Each row comes from the steps of one walk. Every step used is in the known rows, and no mark comes twice. Write the walk behind each row, first mark first.
Known rows:
pesu, zitok, nilup, gese, mana: [ 0.926  1.364 -3.024 -1.315 -1.412 -0.071  0.074 -0.560 -0.841  1.694
  3.131  1.856 -3.112 -1.823 -0.595  1.925  1.867 -0.598]
mana, gese, kudol: [ 0.074  0.712 -1.938 -0.281  0.161 -1.419  0.870  1.382 -0.643  2.944
  3.473  0.844 -1.452  0.057 -0.623 -0.967 -0.097 -1.084]
mana, rodaban: [ 1.008  1.184 -1.338 -0.505 -0.601  0.829 -0.191 -0.250 -0.784  1.566
  3.178  1.093  0.462 -0.931 -0.679  2.162 -2.612 -1.052]
gese, nilup, rodaban, pesu: [ 0.301  1.559 -2.614 -1.590  0.198  0.267  0.941 -1.043 -0.932  4.847
  2.590  2.592 -2.328 -3.743  0.779  0.835 -4.224  3.702]
laso, zitok, nilup, gese: [-0.715  1.357 -2.939  1.623 -0.613 -0.938 -1.451 -1.439 -0.895  2.733
  3.444  1.737 -2.439 -1.726 -0.116  1.475  0.232 -2.114]
nilup, rodaban: [-0.448  1.235 -0.826 -0.179 -0.903  0.404 -1.052 -1.345 -0.863  3.322
  0.742  2.266 -1.772 -0.760 -0.610  2.310 -3.779  0.969]
laso, zitok, nilup, gese, mana: [-0.618  0.818 -2.833  0.795 -0.680 -0.407 -0.522 -1.448 -0.706  2.566
  4.169  2.058 -2.646 -2.912 -0.068  1.042  0.577 -2.217]
zitok, nilup, rodaban, mana, gese, kudol: [ 0.160  1.991 -2.681 -0.169 -1.662 -0.217 -1.590 -0.573 -0.471  3.631
  4.819  2.807 -3.523 -0.601 -1.346  1.192 -1.254 -0.522]
rodaban, pesu, zitok, nilup, gese: [ 0.027  3.386 -3.704 -0.858 -0.357 -0.400 -1.222 -0.863 -1.659  3.893
  3.006  1.138 -2.212 -1.606  0.115  2.219  0.822  3.948]
rodaban, mana, gese, kudol: [ 0.300  1.869 -1.558  0.447  0.595 -0.977 -0.340  1.305 -1.210  3.370
  5.638  1.078 -1.303  0.156 -0.704 -0.663 -0.480  1.446]
mana, rodaban, pesu, zitok: [ 0.798  2.410 -2.570 -1.271  0.094  1.275 -0.847 -0.773 -1.939  2.853
  3.964  0.385  0.082 -1.288 -0.776  2.679 -0.588  3.611]
pesu, rodaban, nilup, gese, mana: [-1.007  1.401 -0.863 -1.340  1.052 -0.620  1.551 -0.904 -0.673  3.090
  3.274  1.685  0.627 -4.144  1.645  0.494 -0.512  1.283]
zitok, nilup, rodaban: [-0.050  2.148 -2.445 -0.322 -2.352 -0.048 -1.679 -1.756 -0.144  2.928
  1.841  2.882 -3.145 -0.715 -0.664  2.537 -2.987 -1.635]
laso, zitok, nilup, rodaban: [-1.187  1.687 -2.695  1.322 -1.255 -0.112 -2.396 -2.752 -1.167  3.291
  2.849  1.917 -3.116 -0.911 -0.713  2.056 -1.268 -1.138]
zitok, nilup, gese, kudol: [ 0.311  1.245 -2.428 -0.196 -1.648 -1.356 -0.110  0.271 -0.032  2.498
  3.421  2.234 -2.503 -1.829  0.093  0.776  0.045 -2.982]
rodaban, nilup: [-1.214  3.455 -1.550  0.253  0.626 -0.696 -0.120 -0.615 -1.312  3.464
  0.940  1.333 -0.146 -0.431  0.368  1.111 -2.845  1.684]
laso, zitok: [-1.220  1.535 -1.662  1.678  0.209 -0.662 -1.360 -1.760 -1.688  2.887
  2.378  0.450 -1.285 -0.380  0.150  0.961 -1.146 -0.124]
zitok, nilup, gese, mana, rodaban, pesu: [ 0.915  1.381 -3.246 -1.534 -1.261  0.503  0.564 -0.174  0.076  2.613
  4.954  2.974 -1.772 -4.179 -0.134  1.790 -0.502 -1.098]
zitok, nilup: [ 0.272  2.694 -2.716 -0.012 -2.099 -0.970 -1.166 -1.116 -0.103  2.164
  2.188  1.913 -2.362 -0.150  0.163  1.589 -2.219 -2.688]
laso, zitok, nilup, rodaban, pesu: [-1.499  2.422 -3.181  1.039 -0.815 -0.018 -2.632 -2.979 -1.511  4.280
  3.273  1.778 -2.985 -1.460 -0.419  2.095 -1.205  1.057]
zitok, nilup, rodaban, mana: [ 0.112  2.681 -2.308  0.097 -1.995  0.157 -2.271 -1.594 -0.484  3.304
  3.499  3.002 -3.106 -0.661 -0.827  2.455 -2.892 -0.113]
mana, gese, nilup, rodaban, pesu: [ 0.682  1.042 -3.516 -1.335  0.846 -0.251  1.434  0.542 -0.548  4.622
  3.521  2.581 -2.342 -2.803 -0.369  0.030 -2.587  2.404]

Which walk is each row?
[ 0.786  0.106 -1.722 -1.680  0.392  1.082  1.754  0.747 -0.487  2.701
  4.547  2.403 -0.094 -4.943 -0.040  1.394 -0.759  1.096]
nilup, gese, mana, rodaban, pesu
[-0.930  2.487 -1.592  0.364  1.137 -0.817  0.525  0.422 -1.057  3.588
  1.352  2.088 -0.056 -2.031  0.266  1.313 -1.783  1.561]
rodaban, nilup, gese
[ 1.021  0.175 -2.097 -1.990  0.375  1.310  1.577  0.576 -0.986  2.512
  4.592  1.969 -0.526 -4.564 -0.453  1.755  0.783  2.091]
nilup, gese, mana, rodaban, pesu, zitok
[ 0.637  0.632 -1.987 -1.301 -0.323  0.124  1.290 -0.837 -0.522  3.642
  2.021  2.775 -2.492 -3.087  0.441  0.791 -4.304  0.916]
gese, nilup, rodaban
[-0.915  2.390 -1.603 -0.590 -0.231  0.571 -1.440 -1.581 -1.411  4.826
  1.479  2.049 -1.563 -1.609 -0.200  2.406 -3.672  4.443]
nilup, rodaban, pesu
[ 1.247  0.734 -3.170 -0.882  0.649 -1.112  2.095  1.236 -0.162  3.013
  3.378  1.949 -1.850 -1.807  0.010 -0.766 -2.108 -0.691]
mana, gese, nilup
[ 0.977  0.200 -1.133 -1.993 -0.691  1.564  1.601 -0.322 -0.415  1.429
  4.247  1.735 -0.260 -3.000 -0.370  1.100 -2.089 -1.134]
gese, mana, rodaban
[ 0.109  1.247 -1.448 -0.557  0.669  0.623  0.861  0.722 -1.144  2.739
  3.975  1.610  0.899 -2.561 -0.766  1.460 -0.829  0.279]
mana, rodaban, nilup, gese, kudol
[ 0.153  2.809 -3.620 -1.669 -0.413  0.102 -0.288 -0.881 -1.463  3.714
  3.743  1.459 -2.431 -2.734  0.152  1.760  1.112  3.815]
rodaban, pesu, zitok, nilup, gese, mana
[ 0.319  1.635 -1.716 -0.341  0.724  0.820  0.562  0.490 -0.984  2.590
  3.281  1.931  1.074 -2.480 -0.817  2.282 -1.710  0.424]
mana, rodaban, nilup, gese
[ 1.486  0.959 -3.138 -1.634 -1.437  0.774  0.177 -0.429 -0.839  1.314
  4.118  1.902 -2.429 -2.231 -1.161  2.439  1.976 -0.990]
pesu, zitok, nilup, gese, mana, rodaban
[ 0.980  2.823 -3.361 -1.383 -0.713  1.182 -1.197 -1.086 -1.616  2.753
  4.477  0.808 -0.718 -1.318 -0.879  2.896 -0.304  2.401]
mana, rodaban, pesu, zitok, nilup
[ 0.418 -0.174 -1.069 -0.983 -0.009 -0.067  1.873  0.788 -0.148  2.217
  2.794  2.510 -1.034 -3.878  0.352  0.708 -0.992 -0.686]
nilup, gese, mana
[ 0.726  2.384 -3.388 -0.513 -1.269  0.225 -1.905 -1.019 -1.395  2.862
  3.807  1.948 -3.744  0.317 -1.927  2.463  0.804  1.414]
pesu, zitok, nilup, rodaban, mana, gese
[-0.806  1.792 -1.516 -0.627  1.048 -0.133  1.698  0.382 -0.817  3.345
  2.236  2.488 -0.295 -3.457  0.313  0.731 -1.383  1.394]
rodaban, nilup, gese, mana
[ 0.375  2.386 -2.907  0.066 -1.612 -0.033 -1.873 -0.849 -0.278  3.425
  4.120  3.136 -3.324 -0.567 -1.386  2.019 -2.232 -0.382]
zitok, nilup, rodaban, mana, gese
[ 0.477  1.647 -2.953 -1.899  0.208  0.485  0.723 -1.246 -1.466  4.695
  2.676  2.164 -2.805 -3.385  0.390  1.208 -2.674  4.676]
gese, nilup, rodaban, pesu, zitok
[-0.931  0.986 -2.679  1.392 -0.667 -1.159 -1.128 -1.172 -1.058  2.950
  4.169  1.405 -2.641 -1.764 -0.076  0.652  1.167 -2.223]
laso, zitok, nilup, gese, kudol
[ 0.351  2.243 -2.886 -0.794 -1.970  0.252 -1.809 -1.927 -1.307  2.388
  1.813  1.708 -3.599  0.159 -1.242  2.951  0.048  0.435]
pesu, zitok, nilup, rodaban
[-0.419  3.049 -3.053 -0.601 -1.840  0.094 -1.958 -1.995 -0.590  4.150
  2.381  2.682 -2.956 -1.387 -0.311  2.586 -2.892  1.161]
zitok, nilup, rodaban, pesu
[ 0.079  1.548 -1.423  0.241  0.065  0.425 -1.317 -0.191 -1.026  3.912
  3.633  2.616 -1.981 -0.550 -1.523  1.684 -2.822  2.544]
nilup, rodaban, mana, gese
[-1.100  2.003 -0.937 -0.491  1.108 -1.191  0.557 -0.889 -0.873  3.270
  2.541  1.354  0.877 -3.036  1.583  0.960 -0.810  1.414]
pesu, rodaban, nilup, gese
[ 1.104 -0.648 -1.216 -1.427 -0.049  0.945  2.005  0.953 -0.151  1.693
  4.079  2.541 -0.186 -4.439 -0.327  1.379 -0.839 -1.146]
nilup, gese, mana, rodaban
[ 0.823  1.933 -3.106 -0.503 -1.356 -0.581 -0.884 -0.517 -1.036  1.869
  2.437  1.524 -2.910 -0.686 -0.657  2.367  1.582 -0.440]
pesu, zitok, nilup, gese
[ 0.568  1.148 -1.786 -2.293 -0.184  1.722  1.328 -0.526 -0.834  2.624
  4.776  1.562 -0.078 -3.653 -0.039  1.126 -1.998  1.630]
gese, mana, rodaban, pesu
[ 0.893  1.139 -3.851 -1.649  0.859 -0.046  1.243  0.304 -1.061  4.435
  3.584  2.177 -2.810 -2.440 -0.788  0.404 -1.064  3.383]
mana, gese, nilup, rodaban, pesu, zitok
[ 0.996  0.304 -2.994 -1.093  0.409 -0.375  1.652  0.700 -0.214  3.640
  3.064  2.725 -2.476 -2.272 -0.631 -0.017 -2.703  0.170]
mana, gese, nilup, rodaban
[ 0.491  2.693 -2.793 -0.455 -1.686  0.396 -2.300 -1.753 -1.583  2.667
  3.122  1.817 -3.614  0.224 -1.370  2.899  0.099  1.678]
pesu, zitok, nilup, rodaban, mana
[-0.212  1.934 -0.645  0.349 -0.418  0.635 -1.835 -1.068 -1.279  3.763
  2.867  2.432 -1.761 -0.709 -0.853  2.248 -3.687  2.911]
nilup, rodaban, mana
